In the rows, 128 means zero.
Known rows, with every way that one mark hangs from another
{Z_513 {Z_234 Z_134 {Z_871 {Z_603 Z_252}}} {Z_830 Z_826}}: [ 99 131 168 124  81 170 159 134 149 145 122 124 148 100 108 162 117 109
 119  96 223  99 116 141 162 131 148 104 118]
{Z_252 {Z_603 Z_826 {Z_871 {Z_234 Z_134}}} Z_783}: [162  48  99 112 141 159 154 120 113 166  82 118 172 119 102 143 142 136
 141 121  85 156  94 108 114 148  93 134 162]
{Z_603 {Z_252 Z_783} {Z_826 Z_134} Z_871}: [183 122 125 120 155 164 125 105 160 152 169 167 117 105  92 217 111 130
 144 172 137 171 137 130 148 168  66 147 158]
{Z_513 {Z_234 Z_134} {Z_830 Z_826}}: [ 98  86 164 145 113 167 165 148 131 118 118 148 136 149 101 101 131 107
 109 108 182 102  94 115 189  88 137 101 119]
{Z_134 Z_234 Z_745}: [101 128 134  98 191 155 127 124  83 122 114 116  90 180 133   8 131  94
  96 127 100 139 141 118 143  93 109  99 127]
{Z_826 {Z_603 Z_252 {Z_871 {Z_234 Z_513}}}}: [141 138 148 128  97 124  98 101 144 110 152 133 150 105 112 157 132 141
 147 153 108 153 138 152 100 117 142 142 144]
{Z_513 {Z_234 {Z_134 Z_826} Z_871}}: [103  91 125 153 119 152 172 145 114 132 120 109 150 135 131 149 124 101
 104  98 148 107 116 111 139 139 153  96 119]
{Z_252 {Z_603 Z_871} Z_783}: [138  30 111 110 155 140 151 117  72 163  88 125 166 128  89  94 134 132
 128 135  80 142  93  71 100 117 111  89 183]
{Z_826 {Z_134 Z_234 Z_745} {Z_603 Z_252 Z_871} {Z_830 Z_513}}: [109 185 221 165 163  99  51 105 180  85 146 130 104 139 147 122 124 192
 153 151  93 137 156 133 204  72 132 167 109]
{Z_234 {Z_134 Z_745} {Z_513 Z_830} Z_871}: [118 153  94 107  48  78 134 146 136 110 152  96  78  79 151 154 117 107
 107  91 182  89 154 101 147 186 155  73  67]
{Z_783 {Z_252 {Z_603 Z_826 Z_871}}}: [144  73 135 165 160 137 164 116  85 127 145 144 153 142 107 137 111 128
 119 164  88 122 102 128  80 100 146 131 138]
{Z_871 {Z_234 {Z_134 Z_745} {Z_513 Z_830}}}: [110 170  87 123  94  82 117 138 113 100 124 112  92 138 152  84 147  90
 125  95 139 113 149 153 138 113 144 116  78]
{Z_513 {Z_234 {Z_134 Z_745} {Z_871 {Z_603 Z_252 Z_826}}} Z_830}: [106 139 156 113  94 160 144 122 172 160 129 110 114  98 131 185 115  98
 130  90 209  96 132 160 176 128 141 110  92]
{Z_871 {Z_234 {Z_134 Z_745} Z_513} {Z_603 {Z_252 Z_783}}}: [122 223  78  84  87  89 109 127 104 155 115  58 113 109 171 127 127  85
 173  98 144 153 180 187 120 163 147 146 118]
{Z_783 {Z_252 {Z_603 {Z_871 {Z_234 Z_134 Z_513}}}}}: [124 101 125 175 140 104 155 121  69 121 139 120 148 124 120 141 116 109
 133 145  88 116 119 132  82  96 170 123 110]
{Z_783 {Z_252 {Z_603 {Z_826 Z_830}}}}: [129  75 131 170 167 110 163 133  80 125 145 144 138 165 122 105 119 142
 115 164  84 117 111 117  90  80 165 130 136]
{Z_234 {Z_513 Z_830} Z_871}: [103 112 103 103  66  94 144 133 128 101 142 141 103  86 121 140 140 118
  94 110 179  73 140  85  87 149 157  65  98]
{Z_603 {Z_826 {Z_830 Z_513}} {Z_871 Z_234}}: [166 137 132 135 130 165 105 116 192 121 119 194 139 140 160 164 162 135
 120 118 130 139 108 175  91 112  99 188 100]
{Z_234 Z_134}: [135 110  74 134 106  97 160 164  83 114 153 128 129 147 145  70 114 105
 107 133 130 136 134 100 139 131 163 104 123]
{Z_603 Z_252 {Z_871 {Z_234 {Z_134 Z_745}}}}: [149 192 125 118 128 138  99 102 138 155 158 145 116  99 130 175 115  75
 148 140 148 162 155 198 110 120 100 130 105]
{Z_252 {Z_603 {Z_826 Z_134} Z_871} Z_783}: [155  34 109 122 157 150 153 120 106 151  99 129 163 126  82 125 132 161
 132 136  78 146  90  72 132 145  85 120 179]
{Z_252 Z_603}: [108  61 105 111 137 111 159 142  71 125 112 130 155 149 108  28 132 143
 115 128  91 118  98  92  94  92 126  82 155]
{Z_252 {Z_603 {Z_826 {Z_830 Z_513}} {Z_871 Z_234}} Z_783}: [150  54 122 114 154 150 132 116 125 162  70 138 167 138 119 134 158 152
 139 119  83 145  91 113 105 119  95 143 153]
{Z_603 Z_252 {Z_871 Z_234}}: [141 173 128 116 137 147 103  94 134 151 155 167 130 103 116 168 127  81
 142 150 148 155 147 191  79 102  99 127 120]
{Z_826 {Z_134 {Z_234 Z_513} Z_745} {Z_603 Z_252 Z_871} Z_830}: [112 182 198 171 160  76  53 112 190  93 168 123  87 108 126 152 126 198
 160 145  82 147 171 111 199  88 143 167 110]
{Z_234 {Z_134 Z_745 {Z_826 {Z_603 Z_871} Z_830}} Z_513}: [141 156 105 146 112  82 106 163 158 100 142  92  90 132 161 132 118 148
 138 121  97 128 133 100 170 178 143 155 112]

Rows
[104 134 142 126 128 143 138 139 115  93 130 157 126 139  86  44 127 137
  91 138 177  95 120 106 145 104 132 114 149]
{Z_513 {Z_830 {Z_826 {Z_134 {Z_234 {Z_871 Z_603}}}}}}
[130 135 133 158 174 109 105 152 143 115 143 148 122 179 122  84 126 170
 120 180  97 131 124 113 128 104 148 166 183]
{Z_134 {Z_826 {Z_603 Z_252} Z_830}}
[103  95 169 123 101 184 170 148  77  81  85 133 173 202 147  42 134 115
  96 112 155 118  75 120 147 127 105  95 132]
{Z_830 {Z_513 {Z_234 Z_134}} Z_826}
[122 119 116 133 140 114 118 132 129 135 101 121 142 118 126 107 139 141
 143 105  84 123 104 133 105 113 108 133 118]
{Z_252 {Z_603 {Z_871 {Z_234 {Z_134 Z_745 {Z_826 Z_830}} Z_513}}}}
[146 139 100 143 117 136 123 118 120 124 136 154 147 115 130 128 136  92
 119 120 125 143 127 158  92 113 131 135 110]
{Z_603 {Z_871 {Z_234 Z_134}}}
[136 159 108 153 107  99 116 155 133 119 146  93 115 136 154 116 106 152
  94 124 129 124 144 114 145 175 163 131 127]
{Z_234 {Z_134 Z_745 {Z_826 Z_603 Z_830}} Z_871}
[152 113 165 153 136  97  81 114 162 141 158 160 133 123 124 160 134 177
 143 169 102 166 143 109 125  86 172 154 162]
{Z_826 {Z_603 {Z_252 Z_783} Z_871} Z_830}
[172 164 133 146 163 136  90 104 190 159 157 177 108 111 118 231 139 140
 155 149 134 174 156 161 144 126  86 182 130]
{Z_603 {Z_252 Z_783} {Z_826 Z_134 Z_830} {Z_871 Z_234}}
[ 98  96 144 126 122 153 161 144  94  98  94 123 150 189 165  76 132  95
 112 116 140  95  93 126 146 109 128 103 115]
{Z_830 {Z_513 {Z_234 {Z_134 Z_826}}}}
[155 167 118 135 157 135 100 110 136 176 138 147 122 109 122 201 125  85
 154 153 139 169 152 164 117 127 111 150 140]
{Z_603 {Z_252 Z_783} {Z_871 {Z_234 {Z_134 {Z_826 Z_830}}}}}
[123 219  95  93  71 101 119 150 166 138 141  69  82  67 154 187  96 111
 141 106 193  90 159 144 146 226 140 128  99]
{Z_234 {Z_134 Z_745 Z_826} {Z_513 Z_830} {Z_871 {Z_603 Z_252}}}
[133 101 140 192 166 112 144 118  96 118 146 147 144 144 115 141 121 143
 126 154  82 120 117 138  95  79 156 149 122]
{Z_783 {Z_252 {Z_603 {Z_826 Z_134 Z_830} {Z_871 Z_234}}}}
[120 190  89  92 123 120 115 112  84 161 109 103 142 135 141  88 137  91
 149 127 143 152 165 190  80 112 151 144 160]
{Z_871 Z_234 {Z_603 {Z_252 Z_783}}}
[131 185  77 115  75  77 135 166 151 151 140  76 113  69 168 208 113 130
 147 109 165 114 166 106 114 232 173 139 121]
{Z_234 {Z_134 {Z_826 Z_830}} Z_513 {Z_871 {Z_603 {Z_252 Z_783}}}}
[105 135 227 139 109 183 112 107 112  65 109 121 166 184 118  77 119 163
 120 130 132 130  88 142 187 120  78 118 146]
{Z_830 {Z_513 Z_234} {Z_826 {Z_134 Z_745} {Z_603 Z_252 Z_871}}}
[ 94 188 136 111 192 140 100 143 153 132  94  88  76 146 157  93 138 131
 114 106 111 108 151 120 125 158 120 157 127]
{Z_134 {Z_234 Z_513 {Z_871 Z_603}} Z_745 {Z_826 Z_830}}
[116  77 132 125 156 119 148 150 130 110 106 141 145 155 127  68 142 182
 128 124  89 113 100  98 138 100 109 133 131]
{Z_252 {Z_603 {Z_826 {Z_134 Z_234} {Z_830 Z_513}}}}
[106 156 125  71 131 153 130 121 127 126 106  84  95 122 150  95 133 109
 111  92 129 123 153 125 114 170 114 114 106]
{Z_134 {Z_234 Z_513 {Z_871 {Z_603 Z_826}}} Z_745}
[164 127 166 138 160 158 107 107 192 156 149 178 113 121 129 238 129 144
 155 152 145 156 131 137 169 136  77 162 129]
{Z_603 {Z_252 Z_783} {Z_826 Z_134 {Z_830 {Z_513 Z_234}}} Z_871}
[129 146 102  69  60 119 139 125 160 141 137 118 110  59 128 198 130 124
 131 114 199  94 151 120  88 195 145 106 121]
{Z_234 {Z_513 Z_830} {Z_871 {Z_603 {Z_252 Z_783} Z_826}}}
[126  63 104 119 138 122 161 145 106 111 123 136 151 146 104  59 129 172
 120 130  88 119  97  94 126 119 100 114 151]
{Z_252 {Z_603 {Z_826 Z_134}}}
